Known rows, with every step that occurs
ferof-dugev-nividem: [-0.06 -0.21  0.21  0.09 -0.29  0.41 -0.30 -0.35 -0.19 -0.48 -0.02 -0.24
 -0.36  0.10 -0.07 -0.31  0.16 -0.14  0.08]
nividem-govuv-nudule: [ 0.06 -0.19 -0.17  0.23  0.04  0.07  0.54  0.01 -0.18  0.24 -0.15 -0.04
  0.26  0.20 -0.16  0.14  0.06  0.36  0.23]
nudule-dugev-nividem-govuv: [-0.15 -0.07 -0.17 -0.09 -0.31  0.36 -0.04 -0.04  0.07 -0.05  0.08 -0.17
  0.16  0.06 -0.19 -0.13  0.24 -0.22 -0.12]
ferof-dugev-tobob-govuv: [ 0.25  0.20  0.32 -0.05 -0.02 -0.04 -0.17 -0.25 -0.17 -0.12  0.06  0.00
 -0.34 -0.17  0.21  0.28 -0.15  0.09  0.12]
nudule-dugev-tobob-govuv: [-0.06  0.42 -0.02 -0.21  0.08 -0.18 -0.20 -0.04  0.12  0.18  0.17  0.08
  0.02 -0.42  0.32  0.29 -0.02 -0.09 -0.11]
nudule-dugev-tobob-govuv-nividem: [ 0.02  0.17  0.10 -0.32  0.25 -0.06 -0.15  0.16  0.26  0.02  0.25  0.11
  0.22 -0.18  0.10  0.14 -0.01 -0.18 -0.25]
nudule-dugev-nividem: [-0.39  0.00 -0.14 -0.10 -0.20  0.21 -0.33 -0.13  0.09 -0.19  0.11 -0.18
  0.03 -0.16  0.06 -0.30  0.30 -0.34 -0.15]
ferof-govuv-nudule-dugev: [ 0.01 -0.10 -0.22  0.30 -0.17 -0.48 -0.02  0.04  0.20 -0.04 -0.28 -0.01
 -0.16  0.14 -0.09 -0.09 -0.16 -0.04 -0.22]
nividem-govuv-nudule-dugev: [ 0.05 -0.15 -0.37  0.14 -0.05 -0.03  0.32  0.04  0.06  0.35 -0.13 -0.14
  0.26  0.05 -0.31  0.07 -0.01  0.30 -0.03]
govuv-nividem: [-0.30 -0.11  0.24 -0.14  0.30  0.27  0.11 -0.07 -0.04 -0.26 -0.05 -0.20
  0.16  0.27 -0.04 -0.31  0.13 -0.06 -0.14]
govuv-ferof-dugev-nudule: [ 0.12 -0.12  0.03 -0.31 -0.03  0.08 -0.24  0.00 -0.08 -0.29 -0.12 -0.21
 -0.55  0.24 -0.10 -0.32 -0.15  0.17 -0.09]
nudule-dugev-tobob-govuv-ferof: [ 0.06  0.44  0.08 -0.37  0.32 -0.19 -0.24  0.21  0.24  0.25  0.11  0.26
 -0.07 -0.36  0.15  0.11 -0.21 -0.04 -0.29]
tobob-govuv: [-0.13  0.63  0.26 -0.09  0.24 -0.14  0.30 -0.26 -0.14  0.15  0.11  0.04
 -0.13 -0.14  0.36  0.25  0.19  0.18  0.31]
govuv-tobob: [-0.20 -0.10 -0.03  0.19 -0.13  0.07  0.02 -0.07 -0.13  0.27 -0.31 -0.30
  0.11  0.03  0.12  0.03 -0.22 -0.15  0.09]
dugev-tobob-govuv-nudule: [ 0.12  0.12  0.08  0.04  0.28 -0.27  0.12  0.15 -0.17  0.12  0.26  0.43
  0.14 -0.24  0.41  0.39  0.01  0.16  0.31]
govuv-nudule-dugev-tobob: [-0.10 -0.26 -0.35  0.08  0.08 -0.22 -0.28  0.10  0.08  0.14  0.02  0.09
  0.19 -0.34  0.09  0.01 -0.04  0.03 -0.14]
ferof-govuv: [-0.12  0.21  0.20  0.21 -0.17 -0.12  0.09 -0.23 -0.09 -0.26 -0.32 -0.11
 -0.35  0.30  0.20 -0.03 -0.05 -0.10 -0.06]
nudule-dugev-nividem-govuv-ferof: [-0.03 -0.06 -0.07 -0.22 -0.07  0.39 -0.06  0.23  0.20  0.01  0.01  0.00
  0.09  0.12 -0.35 -0.30  0.04 -0.20 -0.29]

Rows
[-0.06  0.34  0.39 -0.22  0.43 -0.01  0.38 -0.02  0.01 -0.05  0.18  0.07
  0.13  0.16  0.06  0.04  0.17  0.07  0.15]  tobob-govuv-nividem
[-0.01 -0.08  0.34  0.08  0.03 -0.02  0.18  0.02  0.05 -0.45 -0.27 -0.08
 -0.12  0.61 -0.09 -0.25 -0.08 -0.23 -0.24]  ferof-govuv-nividem
[ 0.02  0.13 -0.15 -0.03  0.06 -0.29  0.07  0.15  0.14  0.12  0.36  0.27
  0.16 -0.21  0.05  0.05  0.26  0.03  0.28]  tobob-govuv-nudule-dugev-nividem
[ 0.14 -0.21 -0.19  0.26 -0.19 -0.45 -0.18  0.19  0.17 -0.09 -0.18  0.15
 -0.08  0.06  0.05  0.06 -0.26 -0.14 -0.27]  ferof-govuv-nudule-dugev-tobob
[-0.02 -0.28 -0.28  0.01 -0.46  0.30 -0.05  0.17  0.15  0.17 -0.02 -0.24
  0.31  0.13 -0.31 -0.05 -0.02 -0.39 -0.07]  nudule-dugev-nividem-govuv-tobob
[ 0.18 -0.30 -0.36  0.09 -0.06 -0.02  0.15  0.20  0.03  0.28 -0.03  0.05
  0.35 -0.04 -0.17  0.23 -0.12  0.16 -0.07]  nividem-govuv-nudule-dugev-tobob
[-0.01  0.32  0.02  0.10  0.30 -0.35  0.39 -0.04 -0.12  0.26  0.15  0.23
  0.04 -0.14  0.23  0.23  0.14  0.37  0.45]  tobob-govuv-nudule
[ 0.31 -0.51  0.06  0.21 -0.56  0.48 -0.01 -0.02 -0.14 -0.13 -0.14 -0.30
 -0.06  0.41 -0.42 -0.06 -0.19 -0.19  0.15]  ferof-dugev-nividem-govuv-tobob
[-0.02  0.41  0.28 -0.10  0.22 -0.07  0.04 -0.05 -0.20  0.03  0.22  0.26
 -0.01 -0.26  0.52  0.42  0.03  0.04  0.23]  dugev-tobob-govuv
[ 0.11  0.43  0.36 -0.26  0.46 -0.03 -0.02  0.22 -0.07  0.13  0.13  0.46
 -0.07 -0.16  0.32  0.22 -0.18  0.07  0.01]  dugev-tobob-govuv-ferof
[ 0.16 -0.10  0.33 -0.11  0.23  0.21 -0.38  0.02 -0.07 -0.14 -0.22  0.08
 -0.40  0.00 -0.10 -0.24 -0.43  0.07 -0.33]  govuv-ferof-dugev-tobob
[ 0.00  0.34 -0.20  0.00  0.20 -0.47  0.20  0.01  0.14  0.34  0.15  0.14
  0.05 -0.30  0.09  0.17  0.08  0.25  0.21]  tobob-govuv-nudule-dugev
[-0.24 -0.12 -0.38  0.13  0.10 -0.27 -0.06 -0.06  0.11  0.19 -0.10 -0.12
  0.10 -0.25 -0.05 -0.15  0.05  0.15 -0.09]  govuv-nudule-dugev
[ 0.26 -0.54  0.00  0.27 -0.35  0.36  0.09 -0.06 -0.19 -0.27  0.00 -0.09
 -0.05  0.31 -0.41 -0.16  0.07  0.10  0.23]  ferof-dugev-nividem-govuv-nudule
[ 0.17 -0.30  0.18  0.10 -0.42  0.54  0.03 -0.22 -0.22 -0.35 -0.05 -0.26
 -0.21  0.32 -0.31 -0.14  0.11 -0.04  0.11]  ferof-dugev-nividem-govuv
[-0.21 -0.33 -0.33  0.10 -0.08 -0.05 -0.22  0.09  0.09 -0.07  0.12  0.02
  0.21 -0.15 -0.08 -0.29  0.26 -0.09  0.02]  govuv-nudule-dugev-nividem
